Each row comes from the steps of one path. Every step used is in the known rows, and no mark comes twice. Write the path behind each row, first mark first.
Known rows
tupuz-nopeg: [ 29  -6   6   6  21   0 -13  -2  19  -5  -6   7   3  17 -20  23  25 -33
 -28 -18   0   8   2 -22  23   3  -6  13   7 -21 -26   3  -3  -1 -13  10
  23  18   0  12   6]
tupuz-nopeg-verog-gerid-zusoteb: [ 48  -7  -3  -9  28  28 -10 -12   7  14 -31  11   9  16 -17  16  26 -39
 -39 -17   5   4  16 -12  30  26   6   2   7  38  -7  20  -3   4 -18   0
  36  29  -7 -10  11]
nopeg-zusoteb-gerid-sigen-bora-tupuz: [ 24 -29  17  -8 -14  42 -33  -2  11  40   4  -6 -37  31 -15  10 -37 -26
 -25 -20  -8  19   7  -4  10   0   0  19  27   2 -54   6 -12 -16 -28  10
  75  17  14   1  12]
bora-tupuz-nopeg-verog-kato: [ 18 -52   4   5  33  14 -19 -10  12  14 -15   2 -18  37 -36  22  35 -25
 -37 -18  25  21  13 -12   3  -6 -16  12 -11  16 -43  15 -23   0 -39  -1
  25  18   7  -2  23]
zusoteb-nopeg: [ 31 -13  23   4  11  21 -12   2  18   3 -11  26   9  -2  -7  14 -22 -46
 -17 -17 -39 -17   1 -21  16   2   5  13  16 -14  -6   0  -6 -13 -15  -5
  27  23 -26   5   4]
sigen-bora-verog-kato: [ 17 -51  16  -6  12   9  -4  45  -4  28  -2   4   7  45  -4  39 -10 -22
  -9 -19 -15 -21  -2 -17 -12   5  -3   2   0  -4 -38  26  -2   5 -52  39
  20  20  -6   1  -8]
verog-bora: [ 12  -4  10   2  10  -9 -17  13   0  -1  -4  17  13  38 -12  14  -2 -35
 -22 -25 -15  -2   3 -15   3 -10  14  30  13  -3  -6   1 -30 -11  -3 -12
  17   7 -27  -2 -23]
kato-sigen: [  6   1   3  26  16   1  -9 -16   9 -12 -13   8   1  -4 -11  10   9 -31
  17 -20  -4  -3   4 -21  11  12  -4  41  23 -17 -22   4  -6  -9   8  16
  25  12 -23  12 -14]
tupuz-nopeg-verog-kato: [ 20 -41  15   6  44  14  -9   0   3   0 -15  17  -7  34 -23  26  26 -31
 -40 -14  13  12  16  -6   3   5 -22  11  -7  20 -22  15  -3   5 -29  -4
  15  31  -8  -2  17]
zusoteb-nopeg-verog: [ 26 -14  24   7  26  35  -6   3   7   8 -20  36  -5   1  -6  10 -18 -49
 -19 -12 -36 -14   2 -12  12   7   3  24  10  13   8  16 -13 -14 -16 -27
  21  30 -36   2  11]
tupuz-kato-sigen-nopeg: [ 19 -18   4  33  29  13  -6 -13  29 -19 -10  25 -11  15 -25  26   9 -18
   5  -8 -19   5   9 -28 -10   4  -4  37  26 -20  14   8  -2 -21   2  28
  19 -17 -20   9 -12]
bora-verog-kato: [ 10 -48  16  -7  16   5 -14  10   5  14  -6   6   3  36  -6  31  -3 -25
  14 -25 -16 -23   3 -17 -17   9 -11 -10   0  -4 -44  16 -15   4 -48  -6
  30  18 -20   3   5]
verog-kato-sigen-bora: [  8 -45   9  19  17   7  -1  19  -6  -1  -9   2  11  24 -11  29  -1 -22
 -20 -22   6   1  13 -17  -7   8 -17  28  13   7 -29  11  11   1 -15  58
  14  24  -7  -1 -16]
nopeg-zusoteb-gerid-sigen-bora: [ 23 -18  22  -7 -10  42 -27   7   0  32   6   3 -27  26  -7  12 -46 -32
 -25 -15 -16   9   6  -2  11   7   0  19  29   3 -40   4  -1 -14 -20   5
  70  27   0  -1   4]
gerid-zusoteb-nopeg-verog-bora: [ 28  -7  22  -8  15  44 -12 -14  10  22 -24  30  14  22  -4   1 -30 -41
 -23 -16 -31 -12   9 -23   2  26  12  41  16  34  15  13 -20  -8  -9 -35
  22  21 -27 -21  13]
nopeg-verog: [  9 -11   5   7  28  17 -10  -2  -2  10 -17  24 -12  15 -16   4   9 -42
 -13 -18  -8 -14  12  -9   3   5   3  24   1  17   2  18 -19 -13 -12 -22
  23  26 -27   6  -5]
zusoteb-gerid-sigen-bora: [ 25 -13  22   5  -9  31 -28   4   3  25  14  14  -6  18 -13  26 -24 -36
 -24 -19 -19   1  11 -25  16   7  -3  15  34  -6  -9  20  11 -15 -24  16
  55  30  17   8   0]
nopeg-zusoteb-kato-sigen-bora-tupuz: [ 10 -48   5   5  12  19   4   7   6  19 -12 -11 -30  18 -10  16 -36 -12
  -9 -14  24  18  10  -3  -2   1   7  45  16  -8 -71  -7 -12 -14 -12  34
  34 -13 -10  -3   3]
zusoteb-gerid-sigen-nopeg: [ 34 -12  26   8  -5  35 -37 -16  33  16  10  44 -18  10 -15  20 -29 -34
  -6 -12 -32   1  12 -26  10   6  -4   9  30  -7  -6  18  -4 -12 -18 -10
  67  26   4   9  14]
zusoteb-gerid-sigen: [ 21  -8  21   8  -7  25 -38 -24  12  12  12  18 -12   9 -13  18 -17 -40
  -7 -23 -18  -2  11 -24  15   9  -9   6  32  -8 -12  10  -1 -15 -18 -15
  68  31   2   9   7]
verog-kato-sigen: [  5 -38  10  21  21   3  -9 -14   1 -13 -10   8   4  14 -12  21   6 -27
   3 -24   7  -2  12 -19 -11   7 -24  21  11   3 -33  -1  -1   0 -10  25
  24  23 -21   0  -6]
zusoteb-kato-sigen-nopeg: [ 21 -34  14  24  19  10   7 -10  32  -7 -11  40  -5  -5 -11  24 -28 -20
  13  -3   4  -3  16 -25  -1   6   1  34  16 -14 -26  -1  -3  -8   0  21
  19  -5 -21   4  -1]
nopeg-zusoteb-gerid-sigen: [ 18 -12  24  -7  -9  38 -36 -18   9  24   3   6 -33  14  -9   6 -41 -37
  -7 -21 -17   6   8  -1  10   6  -5  15  29   3 -41  -2 -11 -15 -14 -24
  78  25 -11   1  12]
gerid-zusoteb: [ 12  -5   1  -7  -9  24 -18 -27  18  23 -10   7  16   6  -4  -4  -2 -40
 -13 -27 -13 -16  11 -31   4  26   5  25  19   4 -12   2  -6  -4 -13   4
  38  20  -2  -2  -1]
gerid-sigen-nopeg-zusoteb-kato: [ 23 -30  24  -1  -1  44  -7 -27  34  25 -18  34 -10  21 -11  11 -50 -38
  -5  -9 -16   6  17  -7  -8   5  -4  23  21  -1 -40  -8  -7 -10 -18   8
  46   7 -19   2   8]
kato-sigen-bora-tupuz-gerid: [ 19 -22  -6  44  23   6 -12  19  10  11  -3  -1 -13  22 -32  25  32 -23
  -9 -13   5  11   5 -22  17  -1   0  38  23 -20 -41  21  -9 -16  -8  51
  -2  -3  -9  13  -1]
bora-tupuz-nopeg: [ 22 -26  -1   5  20   1 -25 -11  29  10  -6  -3 -14  23 -30  17  37 -27
 -28 -22  11  22   3 -23  21  -8  -3  15   6 -23 -49   6 -20  -7 -26  10
  29   5  13  14  12]

Write each row's path
[ 17 -16   9  35  47  17  -3  -1  15 -20 -18  35 -13  39 -33  27   5 -19
  -1   1 -15  12  13 -18 -17   0   4  58  23   7  31  21 -20 -25   8  -4
   8 -22 -32  -5 -13]	tupuz-kato-sigen-nopeg-verog-bora
[ 38 -13  15  23  19  51 -17  -5  14  23 -10  34  -3   9 -16  13  -1 -52
 -25 -11 -29 -15  11 -23  17  27  -3  18  20  20  -3  17 -10 -13 -18 -27
   0  23 -42  -5  37]	tupuz-gerid-zusoteb-nopeg-verog
[ 21  -7   9  15  15  23  -7  -8  32  -3 -21  29 -21   6 -11   2 -21 -24
  19  -5 -17   9   4  -1   4   8   3  45  14  -9 -39   2 -12  -7  15  14
  37   9 -31   3 -10]	kato-sigen-nopeg-zusoteb
[ 12 -10   4  26  18   4   1  14   0   3 -11   2   6  10 -12  19   5 -23
  -1 -14  -5   0   3 -20  13  10   2  47  22 -17 -18  14  10  -8   5  56
  12  13  -9   9 -22]	kato-sigen-bora
[ 28 -44  14   2  30  29  -8   9  17  10 -19  56 -12  27 -12  18  -9 -32
 -18  -8 -19  -9  18  -5 -15   4 -10  13  -7  30  -1  22 -19   0 -25  -1
  23  31 -26  -3   3]	sigen-nopeg-verog-kato
[ 26 -34  -4  22  11   8 -20  39   9  30   7   7 -13  37 -31  28  27 -34
 -39 -19  -6   4   6 -19  16 -11   6  14  14 -16 -39  19 -17 -16 -30  40
   1   6  -3  12   6]	sigen-bora-tupuz-gerid
[  8 -29   8  24  17   1   6 -14   9 -10  -7  13   1  -8  -6  22 -18 -26
  11 -16  17  -7  12 -28   3   7  -1  36  24 -16 -31  -5  -3 -13  -1  13
  21  -6 -19   5  -4]	zusoteb-kato-sigen
[ 13 -22  -2  25  12   3  -7   8  10  12 -11  -7  -6  16 -23  16  11 -21
  -5 -15   5  11   2 -23  10   2   6  46  20 -19 -36  17  -3  -9  -6  53
  17   3   5   9 -17]	kato-sigen-bora-tupuz
[ 20 -49   0  41  23   7   1  17   5  13   3   5 -13  16 -24  39   2 -19
 -15 -11  25  10  12 -29  10  -1   0  33  23 -20 -52   8  -1 -20 -16  49
  -5 -17 -11   5  11]	zusoteb-kato-sigen-bora-tupuz-gerid
[  9 -22   9  30  34   9   3  17   2  -2  -5 -12  -3  32 -21  43  10 -12
  15  -8 -10  -3  -1 -30 -12  11   1  37  26 -28  -1  24   4 -18 -19  42
  14 -20 -10  10 -11]	tupuz-kato-sigen-bora-verog
[ 42 -32   7 -25   2  20  -4  -5  12  32 -19   5  17  11   7  30 -26 -29
  15 -21  -9 -32   7 -30   4  30  21 -20  17  10 -35  14 -12  -3 -45  -2
  54   2 -20 -15   7]	bora-verog-gerid-zusoteb-kato
[ 23 -21   5   3  21 -11 -25   5  18   4  -5   1  -4  51 -36  23  26 -24
 -34 -23   5  32   2 -18  16 -17  10  31  10 -12 -37   0 -38  -5 -14  -7
  19  -7   3   0   2]	verog-bora-tupuz-nopeg
[ 27 -44  27  18  39  38   7  18  -8   1 -23  29   5  15  -9  27 -25 -31
 -25  -7 -16  -6   8 -10  -4  13 -12  34   9  28  -3  27   8  -6 -20  18
   5  32 -27  -9   6]	zusoteb-nopeg-verog-kato-sigen-bora
[ 18  -8  10  28  36  24  -4  -8  23  -5 -27  46 -15   3 -18   6   0 -26
  17  -1 -17   0  10 -10   1  15   1  50  13   8  -2  27 -12  -8   9   6
  18  17 -31   6  -8]	kato-sigen-nopeg-verog
[ 39 -13   7 -17  11   2 -13  18   4  17 -19   9   6  16  -2  28   1 -33
  16 -22 -26 -29  -7 -16  15  10  18 -24   9  -2 -29  20 -20  -5 -38  -1
  49  15 -31   2  -4]	bora-verog-gerid
[ 14 -37  14  23  51  15  -2 -11   0 -13 -23  11  -4  22 -29  25  30 -25
 -19 -11  21  21  13 -10   5  11 -26  28   0  18 -26  19   0   6 -15   4
  12  28 -14  -2  14]	tupuz-nopeg-verog-kato-sigen
[ 34 -15  18 -10  15  18 -27   9  16   5   9   4 -35  16 -15  19 -10 -21
 -31 -12  -2  24   4  -2  27  -3  -4   7  13 -11 -52   2  -8  -6 -14 -20
  64  18  -1   0  23]	tupuz-nopeg-zusoteb-gerid
[ 20 -36  16  25  38  20  12  -9  21  -4 -17  45 -12   0 -14  21 -25 -23
  11   1   7  -2  17 -17  -3  12   4  45  11   4 -14  11  -8 -12   0   5
  16  -2 -29  -2   5]	zusoteb-kato-sigen-nopeg-verog
[ 32 -17  13  -9   6  26 -14   8  37  13 -17  39 -21  22  -9   3 -30 -31
 -11  -9 -31  -2   8   4   0  -2   9  20   4  -4 -33  -1 -20  -7  -6   4
  44  15 -28   2  -5]	sigen-nopeg-zusoteb
[  8 -21   7  34  30   7   1   9   1 -10  -3  -5   3  23 -21  33  12 -19
 -14 -12  -4   2  10 -28  -5   5  -5  43  29 -19  10  13  12 -22  -4  49
  12 -12  -4   8 -21]	tupuz-kato-sigen-bora
[ 31 -20   9  27   7  17 -32  -1  30  20  -3  35 -10  60 -42  27  16 -40
 -17 -14 -15  18   6 -18   5 -17   6  25  25  -6 -30  10 -38 -17 -13  -2
   5 -10 -23   2  10]	verog-bora-tupuz-gerid-sigen-nopeg
[ 19 -24   0  15  22  12  -7  10  17   9 -16 -21 -23  29 -32  17   9 -13
 -13 -10  17  35  -2  -6  17   3   3  53  12 -15 -68   9  -5  -5  -6  52
  26   0   7   3   2]	kato-sigen-bora-tupuz-nopeg-zusoteb
[ 17 -21   9  25  28  23  -6 -13  27 -14 -15  18 -26  18 -22  19  -9 -17
   6  -4 -17   9  11  -9 -14   4  -4  39  24 -13  -7  -1 -10 -22   5  19
  32 -17 -27   4 -10]	tupuz-kato-sigen-nopeg-zusoteb
[ 51 -12  18  -6  27  34  -5  11  -1   9 -32  38   5  -3  -2  18 -20 -51
 -29 -11 -34 -21   6  -5  22   8  11  -4  11  32  13  17 -12 -18 -22 -15
  34  36 -42  -9   7]	zusoteb-nopeg-verog-gerid
[ 47  -3  -6 -20  -8  21 -17 -16   9  21 -24   8  25   2   2   8   1 -44
 -24 -31 -16 -22  14 -23  20  23  15 -11  21  27 -10   6  -6  -6 -19  18
  54  26 -14 -10 -10]	verog-gerid-zusoteb
[ 54 -35   5 -13  17  40  -1  -7  24  24 -30  55   4   8  -3  15 -28 -36
 -25  -6 -12 -17  24 -17   4  21  16   1   6  47   4  20 -13  -8 -23   4
  41  19 -23 -17  10]	sigen-nopeg-verog-gerid-zusoteb-kato
[  9 -38  13   9  15  18  14  14   0  13 -10  -1 -15  16  -6  17 -46 -18
 -11  -9  16   5  11  -3  -1   5   5  44  16  -4 -57 -10   1 -12  -3  35
  31  -5 -20  -4  -5]	nopeg-zusoteb-kato-sigen-bora
[ 13 -42  25   3   1  29  -6  10  -1  35  -9  -1  19  46 -13  35 -10 -36
   2 -20 -20 -13   4 -21 -13  14 -14   9  16  -4 -36  24   9   2 -49  38
  27  28   0   4  -3]	gerid-sigen-bora-verog-kato
[ 42 -31  -2   4   2  25 -16  -2   4  27 -22  -9  12  35 -23  37  13 -40
 -42 -24  -8   3  17 -23   9  -5   4  -6  33  11  -5  13   2 -23 -41  61
  42   4   7   2 -10]	verog-gerid-sigen-bora-tupuz-kato
[ 35 -12   7  10  19   4   4  32  -3  11 -21  -2  10  18  -5  34  -1 -22
  23 -11 -11 -12  -8 -16  14  19  16  12  21  -8 -30  30   3  -3 -17  50
  29  10 -20   0 -22]	kato-sigen-bora-verog-gerid
[ 28 -15  10   8  25  27 -10   4  26  10 -20  56 -15  18 -13   8  -4 -39
 -11  -3 -26 -10  10  -7   0   1   7  26  -4  15   8  27 -21  -8 -10 -14
  25  24 -29   5   1]	sigen-nopeg-verog
[ 36 -27  18   7   2  29 -38  -1  20  28  12  -1 -17  27 -30  32   1 -26
 -35 -15   2  29   6 -25  27   0  -5  13  30 -14 -35  24   7  -9 -35  27
  59  20  39  10  21]	zusoteb-gerid-sigen-bora-tupuz-nopeg
[ 20 -26   4  26  26   1 -17  -5  28 -10  -8  18 -14  48 -35  27  11 -14
 -10 -12  -6  25   9 -23 -13 -15   9  51  22 -11  -4   6 -37 -22  -2   8
  15 -34 -13  -2 -15]	verog-bora-tupuz-kato-sigen-nopeg
[ 22  -7  19   0  -5  44 -18 -27  37  23 -23  32  -9  24 -18   3 -29 -43
  -2 -13 -34   5  10   0   0  10  -5  25  19  -2 -34   0  -9  -7 -12  10
  50  20 -19   7   4]	gerid-sigen-nopeg-zusoteb
[ 38 -20  19 -10   0  32 -29  14  34  14   5  42 -43  15  -5   9 -48 -22
 -16  -3 -31   1   8   0   7  -1   7  10  13   0 -30  10 -21 -10 -11 -19
  70  18 -18   1   7]	sigen-nopeg-zusoteb-gerid
[ 26  -8  16   8  -3  32 -18 -28  36  15 -17  40  10  20 -19  12 -10 -48
  -1 -15 -33  -4  10 -21   3   8  -9  23  22  -7  -9   6  -3  -8 -12  15
  36  21  -8  14  -2]	gerid-sigen-nopeg
[  5 -32  -4  30  23   6 -18 -28  18  -7  -7 -13 -20  16 -32  21  30 -18
   3 -20   7  15   9 -30  -6  -4  -6  35  26 -23 -18   0 -19 -27 -13  17
  26 -24  -3  12  -4]	bora-tupuz-kato-sigen
[ 30 -11  29   3  34  24  -8  14  -1   4 -18  41   3  26 -11  14 -28 -45
 -24 -12 -32  -6   4  -7   8   0  12  39  13  20  15  15 -26 -14  -8 -40
  11  19 -42 -10   1]	zusoteb-nopeg-verog-bora
[ 19 -19   4  24   4   8 -34  -7  11  19   0  10  -5  57 -40  25  24 -43
 -20 -25  -3  17   9 -18   7 -14   3  26  27  -5 -35   4 -37 -20 -16  -9
   5  -7 -24   4   6]	verog-bora-tupuz-gerid-sigen
[  5 -12   2  36  29   3  -8 -21   7 -22  -8  -1  -5  11 -22  27  19 -23
   4 -18  -3   0  11 -30  -7   6 -11  37  30 -19   8   4  -2 -23   0  16
  21 -12 -18  11 -16]	tupuz-kato-sigen
[ 20 -23  11  -2  10   5  -2  44   3  29  -3   3   6  32  -5  30  -7 -26
   0 -14 -25 -19  -7 -19   4   8  16  15   7 -20 -25  28  -5  -2 -36  29
  23  11  -6   9 -14]	sigen-bora-verog
